Each row was made from one path, in order. Every step used is in the known rows, and no mark comes twice. Write each row's path.
Known rows:
zeti-sobuv-nuvul-didumi: 14.0,1.9,13.5,3.9,-28.5,-0.8,4.3,19.4,-1.8,-25.6,17.3,20.4,4.8,-10.5,-13.7,-2.9,6.3,-7.3,-8.7,13.3,-3.4,-4.6,-12.8,9.7
sobuv-nuvul-didumi-nofa: 18.8,2.2,9.1,2.5,-14.7,-15.6,-21.6,7.7,7.4,-30.6,3.2,18.8,13.4,-23.8,3.2,-2.1,20.7,-10.6,10.2,9.0,5.8,-1.4,-25.8,-2.7
nebi-zeti-sobuv-nuvul: 9.1,2.3,17.1,10.2,-34.1,13.0,16.8,8.0,-10.5,-14.7,18.0,12.3,2.6,-0.4,-14.6,3.4,3.6,-14.4,-24.3,6.5,-2.4,6.6,19.2,2.8
nebi-zeti: 6.3,-3.4,7.2,2.3,-30.0,24.3,-1.7,2.8,-3.7,-12.3,9.8,19.9,-16.7,-1.1,-29.7,1.2,3.5,-6.7,-9.1,6.2,-4.6,6.6,25.0,-1.3
zeti-sobuv: 3.7,7.7,1.3,-9.2,-30.3,19.0,5.8,9.7,0.0,-22.8,12.2,33.6,-4.9,-10.4,-22.6,2.9,-7.8,-2.2,-14.6,11.2,-8.7,0.4,28.1,4.2
nofa-sobuv-nuvul-didumi-zeti-piboni: 6.9,3.3,37.6,14.4,-28.5,-1.0,7.5,-5.9,-7.5,-13.1,35.4,16.8,-13.2,-4.2,-18.7,-9.4,13.0,27.2,28.4,11.0,-9.4,4.4,-28.5,13.9
nofa-piboni-nuvul-didumi: -17.6,-0.5,25.3,-4.9,-21.8,-3.1,29.6,5.6,-4.8,-10.3,10.5,21.1,-8.3,-20.0,-33.1,-2.8,11.2,25.2,-9.5,20.3,-23.3,-9.4,-15.0,10.0
zeti-piboni-nofa: -21.5,6.5,22.0,-5.7,-24.5,12.4,-10.0,-6.4,-4.6,-23.5,23.3,40.4,-35.3,-19.5,-18.8,-0.5,-12.5,-7.9,20.8,10.5,-7.9,-6.8,-0.1,-12.4
zeti-didumi-nuvul-nebi-nofa-piboni: 12.1,17.1,7.0,-6.9,4.4,9.7,45.7,-20.3,9.1,-19.3,20.7,-1.5,-4.6,-27.9,7.2,1.2,22.1,-9.6,24.1,1.6,-10.0,-6.7,-41.2,-27.2
piboni-nuvul-nebi-nofa: 29.7,10.1,18.1,-0.4,1.4,9.7,17.7,-3.4,5.8,-22.0,11.4,3.8,-6.0,-18.1,-26.1,11.7,21.2,31.0,-8.1,9.1,-8.1,7.4,-6.4,-21.0
zeti-didumi: 4.3,1.0,2.9,-11.4,-23.5,22.9,-29.1,-4.5,18.6,-27.6,27.1,16.7,-12.6,-11.7,-19.5,-5.1,-6.7,-14.6,23.4,8.1,-2.6,1.4,-10.4,-16.6
didumi-zeti-sobuv-nuvul: 24.5,10.6,10.9,5.3,-32.0,15.3,22.9,4.4,2.9,-19.5,24.8,33.5,22.0,-8.3,-24.1,0.2,6.5,12.5,-31.2,19.2,-2.6,16.3,3.3,19.6
zeti-sobuv-nuvul-didumi-nofa: 13.3,4.7,7.9,-0.3,-23.3,-15.4,-0.6,20.2,0.1,-31.3,-0.3,24.2,19.1,-22.1,7.9,-0.9,17.6,-17.2,0.8,9.8,12.6,-4.5,-14.1,5.0
piboni-nofa-sobuv-nuvul-nebi-zeti: -14.8,20.7,24.0,4.6,-1.0,20.8,52.9,-8.1,-23.7,-1.4,27.3,3.7,-43.2,-10.0,1.0,3.9,21.0,-30.5,1.2,8.9,-8.4,6.4,22.5,-3.0
piboni-nofa-gitos: -11.8,14.4,1.3,-22.6,-23.8,22.5,24.4,1.0,-0.1,-22.0,5.6,47.8,-19.4,-15.7,0.7,0.4,-3.0,-23.9,2.5,19.7,-6.2,1.6,36.2,-8.6
sobuv-nuvul: 13.8,9.8,12.1,3.7,-19.0,7.7,-15.2,-7.8,7.2,-23.2,25.0,15.5,0.2,-12.3,-16.7,2.3,2.3,3.3,-8.4,10.5,-17.7,7.5,0.3,-8.3
piboni-nuvul: 1.6,1.3,23.6,-3.9,-22.2,8.8,-9.8,-0.1,4.9,-22.2,15.4,19.3,-6.0,-11.8,-35.3,7.7,3.3,27.0,-21.3,12.7,-17.8,7.6,-1.6,-7.4
nofa-sobuv: -8.8,14.8,9.0,-9.2,-19.6,19.3,-4.2,-11.0,-3.4,-13.0,20.3,15.2,-33.1,-8.6,-15.3,-0.1,-4.9,12.4,10.7,8.3,-21.4,-0.6,30.9,0.9
zeti-piboni-nuvul-sobuv: -4.6,8.3,34.2,-0.6,-18.6,-5.3,-3.9,3.9,-4.7,-25.3,27.3,8.8,-3.5,2.4,-30.9,7.4,8.7,22.0,24.1,11.7,-25.3,7.6,-15.5,-20.4
nofa-piboni-nuvul-didumi-zeti-sobuv: -8.8,-0.1,24.1,-3.7,-34.4,3.3,70.8,18.8,-8.6,-7.0,10.2,40.3,12.1,-15.2,-39.7,-5.0,15.1,33.7,-31.8,27.6,-8.1,0.7,-11.8,37.8
sobuv-nuvul-nebi: 28.7,13.4,9.4,3.4,-1.1,13.9,20.1,-5.6,3.3,-20.2,24.4,17.2,3.3,-15.2,-19.2,6.9,21.4,-13.7,-9.9,10.2,-18.6,13.3,5.9,-14.6
zeti-sobuv-nuvul-nebi-nofa: 40.2,20.6,4.3,7.2,-1.6,7.7,32.9,1.2,0.9,-24.5,18.2,7.2,8.5,-16.4,-3.2,7.3,14.6,0.1,-10.0,7.3,-0.6,2.2,6.9,-14.0
nebi-nofa-sobuv: 7.6,21.7,5.3,-3.0,-11.5,12.2,-9.6,-15.2,1.9,-15.7,15.8,-1.5,-35.1,-11.9,-3.0,-1.3,-5.3,32.4,25.5,4.7,-12.2,-6.8,21.9,-5.7
zeti-sobuv-nuvul: 10.2,11.9,10.8,0.9,-27.4,7.6,3.0,3.2,-0.3,-24.6,22.4,19.8,8.3,-10.6,-13.2,3.8,-2.4,-3.9,-17.4,10.9,-11.1,2.8,10.0,-0.2
nuvul-sobuv: 10.5,17.6,-3.7,-8.7,-12.1,12.5,-0.8,9.6,4.1,-22.6,17.2,15.2,-3.3,-0.2,-21.2,1.3,7.2,-5.7,22.1,16.1,-23.5,7.9,16.0,-3.5

Write each row's path:
20.7,3.3,10.2,2.6,-4.1,9.7,14.3,-4.9,5.8,-22.7,15.0,2.4,11.9,-15.9,6.0,3.6,34.2,-53.1,17.1,-0.4,21.0,12.9,-16.5,-27.0  sobuv-nuvul-nebi-zeti-didumi-nofa
-11.1,6.6,-1.2,-11.1,-14.9,-8.0,24.5,3.9,-0.5,-16.2,-8.2,34.9,1.9,-30.8,-4.9,-6.4,16.1,-9.0,12.5,14.3,-2.7,-13.2,1.7,9.1  nuvul-didumi-nofa-piboni
-32.6,22.4,12.8,-14.2,-15.7,20.9,8.1,-8.5,-9.1,-12.7,20.5,23.8,-51.6,-17.6,-5.5,-2.0,-9.5,-3.6,11.8,13.8,-15.3,-5.7,26.0,5.2  piboni-nofa-sobuv
12.9,23.1,-5.5,-4.3,4.8,15.2,57.7,-14.5,-0.6,-9.5,10.4,17.1,-10.3,-26.8,-15.8,1.9,15.0,9.5,6.0,12.2,-19.0,-4.9,24.0,-10.1  nuvul-nebi-nofa-piboni
-23.3,6.6,31.6,-1.5,-28.4,11.6,19.0,1.3,-13.1,-10.9,27.1,39.2,-45.8,-13.3,-19.5,-12.5,3.6,12.5,36.4,16.7,2.0,-5.7,-16.8,22.2  nuvul-didumi-zeti-piboni-nofa-sobuv
-5.7,-20.6,42.9,9.0,-32.6,-17.7,-9.3,13.4,-11.5,-21.6,-3.1,18.0,-3.9,-10.6,-20.5,3.5,24.3,5.4,13.9,0.0,17.7,-2.8,-32.3,-11.0  nebi-zeti-piboni-nuvul-didumi-nofa
0.3,10.1,22.0,3.5,-16.8,-0.3,-5.7,-1.6,-4.4,-16.0,25.1,0.2,-24.0,-9.3,-5.3,-6.5,9.3,8.3,17.6,9.0,-17.1,-4.3,-9.8,5.8  nofa-sobuv-nuvul-didumi
38.6,13.8,8.0,4.6,-15.7,22.2,57.0,6.5,-0.5,-16.7,24.1,34.9,25.2,-11.6,-27.3,4.9,24.9,-5.4,-31.7,18.0,-4.6,22.9,9.1,13.9  didumi-zeti-sobuv-nuvul-nebi
-40.5,17.2,29.2,-7.9,-21.3,11.8,3.9,-15.1,-15.1,-14.8,29.1,27.7,-56.5,-15.4,-7.2,-2.5,-13.5,0.9,34.3,7.5,-13.1,-10.5,14.0,-7.6  zeti-piboni-nofa-sobuv
1.8,-4.1,2.3,-6.5,-25.4,13.4,-18.3,0.5,10.5,-24.1,4.9,13.9,-2.4,-12.9,-1.2,-2.6,9.5,-38.1,24.6,-0.2,24.4,3.3,-5.3,-16.2  nebi-zeti-didumi-nofa
18.9,-11.8,21.5,7.6,-35.3,10.0,-6.0,8.4,3.4,-20.6,19.4,43.3,-2.8,-7.9,-42.9,-8.6,9.1,19.3,19.6,14.0,0.8,4.9,-25.0,13.9  nuvul-didumi-zeti-piboni
43.7,19.4,5.7,9.0,6.2,7.4,13.1,-11.0,7.8,-23.6,21.2,0.1,1.8,-18.8,-6.9,6.2,20.0,7.6,2.2,6.8,-9.4,6.5,-4.5,-21.8  sobuv-nuvul-nebi-nofa
-18.4,24.9,11.4,-14.3,-2.3,-15.2,42.7,0.7,-4.5,-15.8,1.8,13.0,16.2,-19.7,-4.9,6.1,22.5,9.3,8.5,20.7,-22.1,3.1,2.6,-3.8  didumi-nofa-piboni-nuvul-sobuv
25.3,-7.3,31.3,17.5,-31.4,-1.9,-3.6,2.3,3.2,-22.2,30.0,32.0,7.0,-8.2,-31.7,-7.6,14.3,17.9,14.4,13.5,-2.1,7.8,-43.4,9.3  sobuv-nuvul-didumi-zeti-piboni
1.6,-1.7,5.6,-0.2,-37.9,23.5,20.1,14.3,-10.5,-13.0,7.1,25.9,-10.0,0.9,-24.7,2.8,-0.5,-14.2,-18.4,6.2,2.3,3.1,34.6,6.9  nebi-zeti-sobuv
14.5,9.3,20.4,7.8,-23.8,7.5,13.5,0.3,-1.1,-11.8,27.9,13.6,-9.1,-7.1,-17.6,-9.4,16.2,23.0,7.5,16.9,-10.4,8.4,-16.2,26.8  nofa-sobuv-nuvul-didumi-zeti
-21.1,24.9,36.8,2.0,0.1,8.3,37.3,-19.3,-19.4,-13.6,38.9,15.1,-41.9,-19.0,0.4,3.4,10.4,-16.0,26.6,7.6,-17.8,-1.7,1.3,-19.2  zeti-piboni-nofa-sobuv-nuvul-nebi
11.5,13.3,8.8,-11.7,-13.1,6.7,-11.9,4.0,12.7,-32.7,29.0,-1.9,2.3,-2.0,-0.2,1.0,15.1,-22.5,38.3,6.2,-14.5,7.0,-50.2,-20.9  zeti-didumi-nuvul-sobuv
-12.4,6.1,20.6,-4.0,-2.7,2.2,77.2,-3.5,-15.8,-2.9,-6.8,19.1,6.6,-23.2,-16.1,11.0,38.1,-10.5,-22.7,10.5,-3.6,8.1,18.5,-6.5  didumi-nofa-piboni-nuvul-nebi-zeti
24.8,4.0,14.3,12.5,-9.0,19.2,30.8,-1.5,-7.3,-11.1,20.1,8.4,-1.3,-5.0,-21.5,7.4,27.0,-24.7,-16.4,5.8,-8.2,15.7,12.9,-11.0  sobuv-nuvul-nebi-zeti
8.8,18.0,16.3,4.6,-0.3,4.8,38.6,-10.5,-16.0,-8.3,9.0,-1.8,-8.8,-13.0,12.4,7.3,35.9,-27.9,4.3,0.1,0.6,11.7,24.8,-10.8  didumi-nofa-sobuv-nuvul-nebi-zeti
-9.3,13.1,20.9,-8.3,-2.3,11.3,66.5,-7.7,-7.3,-7.4,15.4,23.1,-3.9,-22.5,-33.8,8.9,21.7,13.1,-23.7,17.1,-30.3,5.3,13.2,-6.5  nofa-piboni-nuvul-nebi
7.9,13.7,21.9,9.5,-6.1,20.0,41.7,-10.7,-18.0,-2.4,25.9,-5.7,-23.7,-1.6,-10.1,4.7,24.6,-16.1,-1.9,1.8,-14.4,13.0,26.8,-6.9  nofa-sobuv-nuvul-nebi-zeti
21.7,3.1,11.9,-9.5,-5.7,19.8,10.3,-5.3,12.2,-28.5,25.3,13.6,-2.3,-16.0,-9.1,5.9,23.3,-32.7,11.7,0.4,-6.6,8.8,-40.7,-28.3  zeti-didumi-nuvul-nebi
28.5,14.2,-5.7,-12.0,-20.6,14.4,8.9,-5.3,10.2,-25.1,1.0,20.9,-1.9,-10.7,2.2,1.4,-0.1,10.8,14.3,10.8,-3.2,0.8,30.9,-18.7  nebi-nofa-gitos
-35.2,21.3,38.7,3.0,-18.4,1.4,0.6,-21.5,-15.9,-16.9,40.2,13.8,-44.9,-16.4,2.6,-1.5,-9.5,0.7,27.8,7.1,-16.8,-6.8,-2.3,-12.5  zeti-piboni-nofa-sobuv-nuvul
-8.6,-1.1,40.2,7.9,-26.0,-0.4,8.1,10.4,-15.1,-15.5,22.0,0.4,-9.5,13.1,-33.0,7.0,15.4,8.8,17.8,6.8,-16.0,11.8,-7.8,-16.3  nebi-zeti-piboni-nuvul-sobuv
-3.8,-14.3,43.8,4.6,-30.3,-8.0,-18.5,9.4,-2.9,-25.6,18.4,22.4,-13.7,-10.9,-37.5,0.9,7.4,28.0,12.3,8.3,-8.4,-5.0,-36.7,-10.9  zeti-piboni-nuvul-didumi
22.4,5.0,35.3,6.5,-4.8,0.0,12.6,-10.1,-0.6,-24.4,19.6,7.9,-10.0,-17.6,-27.1,11.7,16.2,34.7,10.7,2.7,-7.5,2.6,-17.7,-35.0  zeti-piboni-nuvul-nebi-nofa
17.9,21.0,6.6,-2.4,5.9,5.7,64.2,-17.0,-3.1,-12.8,8.6,9.1,-3.7,-29.2,1.5,8.1,25.2,9.8,-1.6,5.3,-22.5,-2.8,-12.4,-14.0  didumi-nuvul-nebi-nofa-piboni
14.9,16.3,8.5,-7.2,-12.0,3.0,3.2,7.1,1.4,-26.2,16.0,8.4,2.9,-1.2,-6.6,7.2,18.8,-5.6,11.4,9.0,-27.8,10.3,-20.2,-9.2  didumi-nuvul-sobuv
-6.8,20.1,13.4,-8.4,-12.0,-3.7,-19.7,-19.9,10.1,-26.5,26.1,-5.4,-6.7,-20.4,22.6,-3.6,6.4,-17.6,38.9,2.3,4.5,-1.5,-17.5,-21.3  zeti-didumi-nofa-sobuv-nuvul
10.1,24.1,16.9,0.7,0.5,14.7,31.2,-14.6,-7.1,-12.2,30.1,2.8,-18.9,-11.6,-7.0,5.6,19.1,-5.6,3.5,7.5,-25.6,8.8,18.5,-10.0  nofa-sobuv-nuvul-nebi
-1.8,23.5,13.7,-3.0,-9.9,-6.6,-7.2,-17.1,-1.7,-21.0,13.2,4.1,-5.4,-21.0,16.0,2.6,10.8,0.2,13.5,5.0,-10.1,2.3,10.7,-8.4  didumi-nofa-sobuv-nuvul
-6.9,-4.8,40.6,1.9,-29.6,0.6,-17.2,-7.3,-1.2,-24.1,24.1,21.3,-10.4,-10.4,-36.2,7.8,-0.6,31.0,0.0,6.6,-17.5,2.3,-13.2,-20.6  zeti-piboni-nuvul
19.4,6.0,0.9,-5.7,-36.8,26.3,22.5,11.0,3.9,-18.1,13.6,46.7,10.0,-7.0,-34.9,-0.9,2.2,12.0,-24.4,19.1,0.1,13.9,21.1,24.8  didumi-zeti-sobuv
26.9,-5.4,5.0,0.9,-29.4,18.7,3.3,15.9,9.5,-18.5,11.5,40.8,0.5,-10.0,-39.6,-8.3,13.6,14.8,0.1,20.0,-0.7,9.0,-12.9,26.8  nuvul-didumi-zeti
22.6,5.0,4.8,-8.7,-20.3,-13.4,7.4,8.2,5.4,-31.0,-6.9,26.2,23.2,-18.6,21.3,-1.0,25.1,-25.2,14.1,12.3,7.8,2.9,-1.2,-11.4  sobuv-nuvul-didumi-nofa-gitos
